(in the rows, 128 means zero)
Known rows, with every way that one mark hangs from another
J533{J2{J5{J218 J732{J720}} J216}}: 141, 134, 132, 143, 157, 121, 148, 139, 134, 92, 141, 111, 131, 159, 116, 117, 163, 124, 106, 124, 106, 132, 104, 130, 102
J512{J5{J218 J732{J720{J230 J490 J674}}}}: 143, 169, 170, 100, 122, 49, 134, 142, 119, 128, 133, 176, 94, 133, 174, 151, 130, 115, 79, 152, 125, 98, 90, 128, 143
J5{J218}: 129, 123, 147, 155, 151, 122, 111, 140, 122, 96, 119, 117, 106, 155, 139, 110, 167, 122, 111, 129, 119, 116, 119, 97, 149
J2{J216{J512{J5}}}: 149, 113, 144, 140, 145, 117, 142, 128, 154, 134, 90, 134, 167, 130, 144, 94, 141, 126, 110, 104, 122, 108, 145, 125, 106
J490{J720{J230 J674}}: 115, 143, 166, 122, 130, 111, 120, 151, 115, 115, 97, 168, 124, 151, 163, 152, 120, 144, 106, 124, 92, 134, 132, 111, 148
J94{J5{J732} J720{J674}}: 131, 130, 151, 135, 141, 100, 143, 145, 135, 140, 125, 135, 104, 123, 108, 124, 131, 145, 120, 132, 171, 150, 120, 126, 118
J216{J2{J5{J218}}}: 128, 96, 142, 150, 141, 135, 124, 147, 119, 80, 119, 110, 116, 150, 140, 97, 151, 123, 124, 136, 103, 154, 124, 106, 127
J437{J533{J2{J5 J216{J512}}}}: 137, 88, 124, 116, 147, 154, 155, 164, 167, 124, 114, 109, 168, 112, 114, 107, 128, 124, 139, 106, 101, 142, 167, 134, 89
J732{J720{J230 J490 J674}}: 128, 129, 158, 93, 113, 91, 122, 164, 124, 135, 113, 195, 113, 110, 172, 154, 100, 134, 93, 122, 94, 118, 125, 124, 151
J94{J720}: 141, 112, 137, 155, 149, 131, 118, 145, 139, 107, 112, 145, 118, 123, 124, 112, 140, 146, 119, 114, 115, 140, 124, 106, 136
J216{J2 J512{J5{J218 J732{J720}}}}: 187, 162, 143, 160, 154, 98, 132, 117, 129, 97, 119, 132, 138, 148, 166, 93, 163, 98, 89, 146, 142, 116, 92, 131, 117
J2{J5{J732}}: 117, 117, 160, 121, 150, 144, 138, 147, 128, 118, 106, 101, 141, 153, 128, 115, 163, 134, 124, 117, 115, 137, 133, 103, 131
J720{J732}: 133, 127, 157, 125, 137, 128, 91, 136, 132, 118, 104, 134, 140, 145, 136, 114, 137, 141, 105, 110, 142, 135, 141, 99, 138
J218{J5{J732{J720}}}: 148, 151, 161, 129, 152, 121, 114, 140, 117, 101, 88, 120, 151, 165, 134, 128, 161, 128, 105, 118, 131, 102, 117, 108, 153
J437{J533{J2{J216}}}: 130, 111, 124, 120, 133, 159, 137, 158, 170, 106, 124, 109, 153, 126, 131, 108, 130, 126, 129, 118, 102, 125, 161, 122, 106
J490{J720{J230}}: 118, 143, 167, 138, 142, 127, 115, 140, 118, 107, 84, 154, 138, 156, 166, 145, 145, 144, 103, 115, 79, 127, 120, 103, 162
J2{J5{J732} J216}: 106, 102, 155, 115, 150, 148, 159, 137, 139, 122, 114, 99, 159, 155, 128, 108, 156, 140, 132, 99, 109, 136, 143, 114, 117
J218{J5{J732{J720{J490}}}}: 139, 151, 163, 110, 146, 113, 122, 148, 122, 107, 93, 135, 139, 145, 141, 137, 151, 135, 105, 126, 134, 92, 115, 109, 154
J2{J5 J216}: 108, 82, 149, 127, 138, 144, 142, 146, 140, 115, 101, 119, 155, 141, 126, 107, 146, 144, 135, 91, 88, 139, 148, 111, 115
J732{J720{J230 J674}}: 137, 128, 159, 109, 118, 98, 116, 154, 120, 127, 107, 179, 124, 128, 164, 144, 112, 124, 94, 116, 87, 127, 127, 124, 151
J2{J5{J218 J732{J720}} J216{J512}}: 142, 117, 151, 144, 168, 111, 156, 128, 126, 117, 130, 122, 150, 152, 133, 114, 175, 114, 120, 99, 122, 130, 110, 137, 119
J94{J533{J2{J5 J216}} J720{J490 J732}}: 138, 97, 142, 123, 137, 125, 143, 142, 168, 134, 139, 145, 149, 96, 70, 129, 93, 186, 108, 110, 140, 159, 133, 141, 88
J437{J533{J2{J5}}}: 132, 109, 131, 119, 131, 154, 124, 177, 152, 102, 110, 104, 140, 120, 111, 120, 137, 124, 134, 127, 91, 140, 151, 109, 111
J218{J5{J732{J720{J230 J674}}}}: 136, 145, 174, 89, 136, 95, 131, 150, 107, 125, 96, 155, 135, 155, 151, 154, 121, 125, 92, 130, 121, 113, 125, 121, 162

Rows
125, 118, 148, 138, 153, 139, 143, 140, 121, 85, 129, 91, 120, 165, 144, 97, 162, 119, 121, 144, 124, 153, 118, 108, 126  J216{J2{J5{J218 J732}}}
119, 151, 178, 109, 124, 100, 97, 139, 115, 123, 103, 182, 131, 153, 155, 155, 106, 153, 97, 120, 123, 149, 133, 111, 142  J490{J720{J230 J674 J732}}
125, 154, 164, 97, 132, 73, 136, 150, 114, 125, 145, 169, 90, 138, 176, 153, 127, 119, 88, 144, 120, 112, 100, 125, 159  J5{J218 J732{J720{J230 J490 J674}}}
105, 113, 159, 82, 119, 105, 131, 165, 129, 143, 111, 171, 106, 117, 169, 143, 94, 139, 102, 134, 107, 122, 146, 113, 151  J720{J230 J490 J674}
143, 131, 137, 149, 159, 114, 161, 147, 146, 112, 156, 112, 100, 117, 79, 131, 138, 158, 103, 153, 146, 137, 95, 129, 114  J94{J533{J2{J5{J218 J732}}} J720{J490}}
135, 111, 127, 123, 166, 139, 169, 150, 157, 114, 146, 84, 146, 137, 118, 105, 157, 108, 135, 129, 130, 138, 142, 134, 97  J437{J533{J2{J5{J218 J732} J216{J512}}}}
142, 149, 174, 105, 149, 113, 125, 144, 110, 116, 83, 140, 147, 159, 155, 143, 144, 125, 90, 124, 110, 110, 117, 113, 175  J218{J5{J732{J720{J230}}}}
143, 87, 136, 136, 147, 153, 137, 149, 132, 111, 92, 120, 155, 128, 141, 89, 129, 126, 124, 118, 108, 157, 148, 118, 114  J216{J2{J5} J512}
121, 96, 150, 117, 165, 145, 168, 135, 141, 138, 108, 106, 171, 146, 133, 101, 153, 132, 128, 97, 124, 136, 150, 127, 112  J2{J5{J732} J216{J512}}
130, 155, 164, 113, 147, 89, 129, 140, 117, 117, 132, 157, 104, 143, 179, 148, 155, 119, 84, 138, 108, 107, 91, 114, 174  J5{J218 J732{J720{J230 J490}}}
159, 162, 160, 126, 122, 89, 124, 136, 130, 117, 113, 151, 138, 145, 147, 127, 141, 117, 98, 127, 134, 105, 110, 123, 114  J512{J5{J732{J720{J674}}}}
157, 123, 145, 133, 149, 106, 147, 142, 115, 102, 138, 135, 125, 143, 146, 107, 135, 108, 115, 138, 138, 154, 112, 141, 108  J216{J2{J5{J218 J732{J720{J674}}}} J512}
123, 78, 144, 128, 153, 144, 152, 142, 141, 131, 96, 123, 166, 129, 125, 100, 141, 136, 134, 87, 105, 139, 155, 123, 111  J2{J5 J216{J512}}
166, 148, 142, 151, 160, 109, 142, 121, 134, 103, 118, 107, 134, 156, 164, 82, 159, 104, 97, 155, 158, 121, 114, 121, 118  J216{J2 J512{J5{J218 J732}}}
143, 107, 118, 124, 149, 154, 149, 155, 172, 122, 120, 112, 165, 113, 132, 103, 128, 121, 126, 115, 117, 123, 168, 133, 103  J437{J533{J2{J216{J512}}}}
115, 112, 169, 85, 127, 108, 162, 146, 126, 138, 124, 157, 149, 141, 153, 143, 120, 131, 112, 101, 88, 145, 131, 140, 126  J2{J5{J732{J720{J230 J674}}} J216}
161, 150, 159, 131, 157, 75, 154, 114, 132, 134, 117, 150, 149, 148, 172, 121, 159, 105, 80, 118, 117, 105, 99, 140, 136  J2{J216{J512{J5{J218 J732{J720{J230}}}}}}
133, 109, 153, 131, 127, 110, 142, 154, 151, 132, 137, 162, 113, 94, 104, 135, 101, 168, 114, 126, 146, 128, 127, 133, 126  J94{J533 J720{J490 J674}}
167, 152, 151, 153, 161, 86, 146, 111, 137, 120, 123, 134, 149, 151, 152, 106, 175, 106, 98, 115, 137, 99, 99, 137, 114  J2{J216{J512{J5{J218 J732{J720}}}}}
